Known rows, with every step that occurs:
popon-rele-somo-rotug-vede-nakeg-derizu: [ -8.5  -2.3  19.2 -33.8 -46.6  -9.2  22.5  15.0  28.0 -30.9 -56.0 -16.7
  -8.6   6.3 -30.3 -26.3  12.5 -14.6   2.4  72.3 -25.3  28.4  32.5  20.5
  -7.2]
rele-nakeg-derizu-rotug-popon: [-24.2 -32.6   4.6 -16.1 -24.0  -1.1  30.8  25.5  18.6  10.4   0.7 -27.1
 -31.4  -2.5   8.5 -27.8 -14.3 -16.6 -39.6 -11.3 -49.4   3.3  -9.6 -14.7
  21.3]
vede-popon-rele-nakeg-derizu: [ 12.0 -37.3  53.3 -13.4 -16.0 -10.9  14.5 -16.9  50.8 -44.5 -55.1   1.0
 -18.9   0.0 -27.9   8.2  -2.6 -36.8   5.4   9.4 -51.8  14.9  -9.3 -17.9
  -9.0]
rele-nakeg: [ -4.0   4.7  11.8   4.6  -9.6  -3.9  -0.6 -17.7   8.6  -9.1 -17.9 -18.0
  -0.9  15.8 -15.7   9.3  -6.6 -17.7 -21.6  11.5 -27.1  -2.5   4.2  -4.0
  -7.0]
vede-popon: [  1.6 -17.0  19.5  14.1   1.7  -4.4  -0.9  -0.1  30.8 -30.1 -17.1   5.1
 -12.0 -12.9  -2.3  10.1  -9.9   4.9   5.2  -5.8  12.7   4.7  -7.4   1.4
   3.1]
vede-nakeg-derizu: [  7.6  -0.8  -6.3 -23.6 -33.6  -7.4  12.8  17.8   7.2  14.9  -3.8  -1.4
 -18.3  -1.0 -20.6 -34.9  15.5 -27.1  -4.5  31.5 -47.2  13.9  -4.7  -9.7
   1.2]
derizu-rele: [  6.7 -25.3   0.9  -4.9  16.0  -8.6   0.8  -4.3  17.7  11.4   6.9  -4.7
  11.9  28.7  -0.4 -12.0  -5.4  -3.3  -2.3  -8.1  -9.6  13.2   3.9  -6.5
 -14.8]
popon-rele-somo-rotug-nakeg: [-17.5  10.8  10.4 -16.6 -21.4  -8.5  17.0  -7.8  28.5 -42.3 -48.2 -26.5
  17.1  25.5  -8.4   3.6  26.6  -0.1  20.4  60.6   3.7   9.3  47.6   9.5
   4.8]
somo-rotug: [-10.6   6.0  -1.0 -11.1 -16.9  15.7  21.9  20.0  10.4 -10.5 -14.3   9.7
   7.8  -7.7   6.2   5.5  10.3   9.5   2.6   4.6   2.0   5.2  12.2  25.6
   7.0]
rele-nakeg-derizu-rotug-vede-popon: [-17.4 -46.0  18.6  -2.4 -13.0  -0.9  20.4  19.7  36.1 -18.6 -19.2 -49.8
 -36.0 -18.1 -16.6  -4.5 -35.8  -2.8 -31.6   4.4 -33.8  25.8   3.2   9.0
  14.4]
rotug-derizu-rele-popon: [ -6.3 -46.9  12.3  -8.9   1.5 -14.0   9.9 -27.6  48.4  -7.9  17.4 -16.6
   6.5  28.8  10.1  -9.0  -3.5  -7.9   5.1  22.5 -26.5  20.9   3.2 -17.6
  -8.3]
somo-rotug-rele: [-24.2 -15.6  11.6 -17.0  -8.8   2.4  16.5  14.4  48.6 -17.9 -20.7   6.1
  23.8   2.0   8.9  -9.7   0.9  14.1  -5.0   9.0  -1.1   7.8  33.9  29.9
  -1.7]
rotug-rele-somo: [-22.9 -14.8  17.0  12.4   1.5 -27.5 -13.7  -8.8  37.4 -18.2  -2.7  -3.0
   8.5  18.4   4.6 -31.9   9.7   2.5  -7.7  31.0  10.1   2.3  34.0   1.8
  -4.9]
somo-rotug-popon: [-22.3  -4.5   5.9 -12.0  -9.7   7.6  19.6  18.2  25.3 -18.6 -18.6   8.7
   2.0 -11.7  20.6   1.4 -11.4  15.3  -7.3 -11.6  16.5 -10.3   2.4  15.6
  10.6]
derizu-rele-nakeg: [  2.1 -21.0  11.9  -0.7   7.4 -12.0  -0.8 -22.0  26.8   3.2 -10.9 -23.1
  11.7  45.1 -16.4  -3.8 -13.3 -20.1 -23.8   3.9 -37.5  10.8   8.0 -11.9
 -21.0]
vede-popon-rele-somo-rotug-nakeg-derizu: [ -9.9 -22.2  31.9 -20.9 -24.0 -15.0  22.5   5.9  60.5 -60.8 -52.8 -11.5
  -9.1  -1.5 -11.1  -9.7  30.9  -7.9  35.1  53.8  -9.4  18.4  33.6   2.1
  15.1]
rele-somo-rotug: [-19.1  12.8   1.5   6.1 -24.2   1.5  12.3  18.2  11.3 -21.9 -11.4  10.3
   0.2   2.4   8.4 -10.3  29.6   9.3   3.2  29.8  17.1   4.0  25.8  23.4
   9.6]
derizu-rotug-rele: [-27.9 -34.6  -3.7  -5.9  -7.0  -1.2  23.8  22.7  33.5   9.2   4.1 -21.9
   3.3   9.3  12.2 -23.3  -9.6  12.1 -25.0   0.4 -12.3  19.5  23.8  12.7
   7.3]
nakeg-derizu-rotug-popon-rele: [ -9.9 -45.7  14.7 -34.6 -18.4   2.1  42.9  28.0  21.6   2.3 -13.7  -5.9
 -24.3  -7.2  14.3 -24.8  -8.1  -9.5  -7.3 -17.3 -31.4  12.5 -13.2 -15.5
  14.0]
somo-rotug-nakeg-derizu-rele: [ -5.9 -26.7  -9.4 -45.8  -0.7  -4.5  22.2  17.2  34.9   9.0   0.6 -25.7
  16.1  19.0  -2.0 -29.4  16.4  -3.8  15.0  20.2 -35.9  20.7  30.2   2.5
   7.5]
rotug-derizu-rele: [ -3.1 -28.7 -12.6 -16.9   1.4 -13.4   3.6  -4.9  50.9  13.4  26.0 -12.3
  15.4  26.6  18.1 -19.2  10.9  -1.0   3.6  16.9 -35.2  18.8  12.6  -7.1
  -5.6]
derizu-rotug: [-14.2 -13.0 -17.4  -1.1 -15.9  11.7  28.7  29.6  -4.3  16.2   9.1 -18.1
 -11.9   0.4   9.7  -8.7  -1.1   8.6 -17.9  -6.2  -8.6  16.2   2.9   9.7
  15.5]
nakeg-derizu: [  6.0 -14.2   2.4 -19.4  -6.4  -1.8   5.3  14.0  -1.9  11.1  12.1   9.7
 -13.0 -15.5  -0.9 -25.2  14.6 -13.0   8.7  -1.5 -26.3   5.1  -8.0  -9.3
   7.7]
vede-rele-nakeg-derizu-rotug: [-16.4 -38.2  14.6 -10.0 -22.3   8.3  15.8  39.3  30.3   7.9 -21.7 -19.1
 -29.9  -7.1   3.4 -26.6   8.2 -25.4 -23.0  24.9 -72.1  27.4   1.4   2.7
   6.4]

Rows:
[ -7.4 -33.1  41.9  13.3   8.3   2.0 -11.0 -10.0  23.3 -31.9 -36.0   2.9
 -13.2  -7.9   3.9   7.0 -12.8  -8.7   8.0  25.9  -2.8  11.0  -8.0  -4.6
 -13.4] => vede-rele-popon
[-11.1  -3.3  13.6 -36.6 -28.1 -10.3  23.1   5.5  28.5 -30.4 -36.5 -16.8
   3.8  10.8  -9.1 -20.8  40.6 -12.9  29.6  59.7 -22.2  14.3  40.3   0.4
  11.9] => popon-rele-somo-rotug-nakeg-derizu
[-23.2 -25.6  25.5 -30.0 -22.6  -2.9  20.9  11.6  56.2 -15.7 -26.0  -2.3
   9.9   3.1  -7.3 -24.4   8.5 -17.0 -16.6  17.6 -55.2  11.0  31.0  16.3
   0.1] => somo-rotug-rele-nakeg-derizu
[-29.6 -41.2   2.5  -7.5 -21.3 -16.4  21.3  35.4  32.6   8.7  19.8 -12.0
 -17.6   3.8  13.1 -62.9  24.1  -1.5 -15.4  24.8 -24.2  23.3  29.6   1.4
  18.0] => nakeg-derizu-rotug-rele-somo
[-20.2   4.7  -6.5 -22.2 -24.5 -10.0  11.7  20.2  17.5 -13.8  -3.8 -20.6
  -4.0  -0.9   0.3 -32.1  41.1  -1.6  18.9  54.0 -11.2   7.4  39.5   6.2
  25.2] => rele-somo-rotug-nakeg-derizu
[ -9.4   3.5  23.2  -7.3 -27.8   1.4  22.1   3.6  21.7 -39.3 -43.9  13.8
   7.8  13.9  -1.6   1.2  29.1  -2.3  14.4  35.2   6.3  11.7  26.2  17.1
  -3.3] => popon-rele-somo-rotug
[-21.9 -26.7  22.4 -11.0 -21.8   1.8  37.1  -3.9  30.0 -18.2 -44.1 -33.3
 -10.6  23.5  -1.2   8.6 -30.0 -14.2 -37.0  -2.7 -33.0   5.7  -1.6 -11.4
   0.2] => derizu-rotug-popon-rele-nakeg
[-18.2 -37.2  14.3 -19.7  -7.9 -16.8  16.1  26.7  43.9  -6.8   4.8  14.2
  -6.6  11.7  21.3 -50.9  17.4  -1.5  -0.6   5.1  -5.4   6.7  12.3  -3.0
   7.7] => nakeg-derizu-rele-somo-rotug-popon
[-28.9   9.9 -12.7  -5.1 -38.2  -3.9  15.1  18.7  43.2 -20.8   8.2   3.3
   2.9  -0.3  26.5 -15.5  45.4  10.8   9.9  54.9  -7.9  10.0  33.9  22.7
  18.7] => rele-somo-rotug-derizu
[  5.4 -33.3  -7.4 -34.4  16.3 -20.3   1.0  -3.3  24.1  19.7  14.7 -35.9
   8.2  25.6  -8.1 -34.7   6.1 -14.0  13.1  15.4 -39.0  15.8  18.3 -23.3
   1.0] => rotug-nakeg-derizu-rele
[  0.7  -2.2  24.5   3.7 -10.6 -14.1   1.3 -15.9  11.3 -28.0 -29.0   4.6
  -1.3  21.1  -8.6  -4.4  18.2 -11.6  11.9  31.9   3.1   6.8  13.6  -8.4
 -10.2] => popon-rele-somo
[-20.7 -48.1  -0.5 -24.8 -14.4  -2.6  29.7  37.9  32.8  19.5  15.7 -12.5
  -9.4  -5.3  12.1 -48.6   4.3  -1.2 -15.7  -1.6 -37.8  24.1  16.0   4.6
  14.6] => nakeg-derizu-rotug-rele
[  9.6 -57.3  27.8 -16.6   9.0 -10.1  11.7 -12.7  15.7   2.2  11.0  -0.7
 -10.3  16.3  -8.0 -27.4  -5.1 -22.6   8.2  -4.7 -28.5  19.7 -13.2 -27.5
  -8.4] => nakeg-derizu-rele-popon
[ -3.6 -26.0  -2.9 -16.2   8.9 -34.2  -8.6  -4.9  26.8   8.9  18.8 -35.3
   0.3  35.2  -6.0 -50.3  24.9 -15.0  13.4  41.6 -24.5  14.6  30.8 -26.7
   4.3] => rotug-nakeg-derizu-rele-somo
[ -6.8 -25.3  41.4 -12.8  -1.9   8.4  18.5  -1.1  51.5 -65.1 -71.2  -9.7
   5.0 -14.3 -12.7  35.0 -31.8  19.3  11.9   9.3  20.7  20.3  17.3  33.5
  -9.0] => somo-rotug-vede-popon-rele
[ 10.9 -19.4  34.5 -28.2 -17.4  -5.6  14.9 -17.0  19.4 -14.3 -38.2  -4.4
  -6.9  12.7 -25.9  -4.0   5.8 -42.3  -0.8  14.4 -64.8   9.7  -2.1 -19.6
 -12.5] => popon-rele-nakeg-derizu
[ -5.7 -13.5 -23.4 -24.5 -49.4   3.7  40.8  46.8   3.5  31.0   6.1 -20.4
 -29.8  -0.8 -11.1 -42.8  14.6 -18.1 -21.6  26.4 -54.9  30.7  -1.6   0.0
  16.9] => vede-nakeg-derizu-rotug
[-11.8 -23.3  40.9 -40.5 -28.5   2.4  33.3   1.8  44.1 -33.1 -56.5   4.0
  -4.8   1.7  -4.6  -2.0  -4.1 -26.4  -8.3   4.0 -48.8  -0.6   0.8  -3.5
  -1.1] => somo-rotug-popon-rele-nakeg-derizu
[-20.5  -5.6  -8.5  -8.2  -2.5 -17.3   7.0   0.6  36.1 -13.2  -9.1 -35.0
  21.7  43.4   0.1 -20.5  21.1   8.0   7.2  47.7   4.2  14.6  50.3   8.8
   3.2] => derizu-rele-somo-rotug-nakeg
[  1.3 -10.2  14.1 -14.0 -16.2  -6.0   4.9  -2.7   9.0   2.6  -4.9  -8.2
 -14.0   1.6 -16.3 -14.7   7.3 -31.3 -11.6   9.0 -53.3   2.1  -3.2 -13.4
   0.8] => rele-nakeg-derizu
[-20.9 -14.8  20.1  -8.2   7.3  14.1  -9.1  25.6  34.0 -28.9 -49.5 -10.9
   7.1 -23.4   8.2   8.7 -21.0  21.3   2.2  29.6   7.4  16.5  24.5  44.9
  -8.4] => somo-rotug-vede-rele
[-18.4 -17.5  24.3  -0.2   0.7 -16.5  -6.3 -23.4  46.2 -15.5 -23.5 -21.3
  16.2  25.4 -12.3  -6.1 -17.2 -14.2 -28.7  15.4 -32.0   0.3  25.4  -0.7
 -15.3] => rotug-rele-nakeg
[  4.4  -4.7  31.5  -8.5 -13.2  -4.5   9.7 -31.4  19.4 -25.6 -50.5 -13.5
   6.7  27.3 -25.0  20.9  -7.6 -29.3  -9.6  16.1 -39.2   5.2   5.1 -10.5
 -19.6] => popon-rele-nakeg
[-13.4 -32.6   9.4 -19.8  -0.3 -11.9   6.6  20.7  28.7  -5.7   0.5 -14.1
   1.0   8.5  -0.5 -39.5   6.2   8.0   2.4  25.0  -2.9  24.6  32.7  20.4
  -1.2] => nakeg-derizu-rele-somo-rotug-vede
[-31.2   3.4   9.3   5.8 -17.1  -6.6  10.7  16.9  25.8 -29.7 -14.5   9.4
  -5.8  -3.1  22.9 -13.7   8.2  14.5  -6.8  15.6  31.2 -11.9  16.0  13.3
  14.2] => rele-somo-rotug-popon
[ 12.7 -39.8   4.3 -24.7   8.8 -10.6   6.3   9.2  17.8  22.8  19.5   4.2
  -2.1  14.2  -1.6 -36.5   8.9 -15.9   6.3 -10.1 -36.6  17.4  -4.0 -16.0
  -6.3] => nakeg-derizu-rele
[ -2.9 -31.0  17.7 -28.6 -35.8   6.4  43.5  12.6  14.0   1.0 -28.4 -23.2
 -18.8  13.3 -16.6 -11.7   6.1 -33.2 -18.3   8.9 -72.6  26.5   0.7 -10.3
   4.7] => popon-rele-nakeg-derizu-rotug
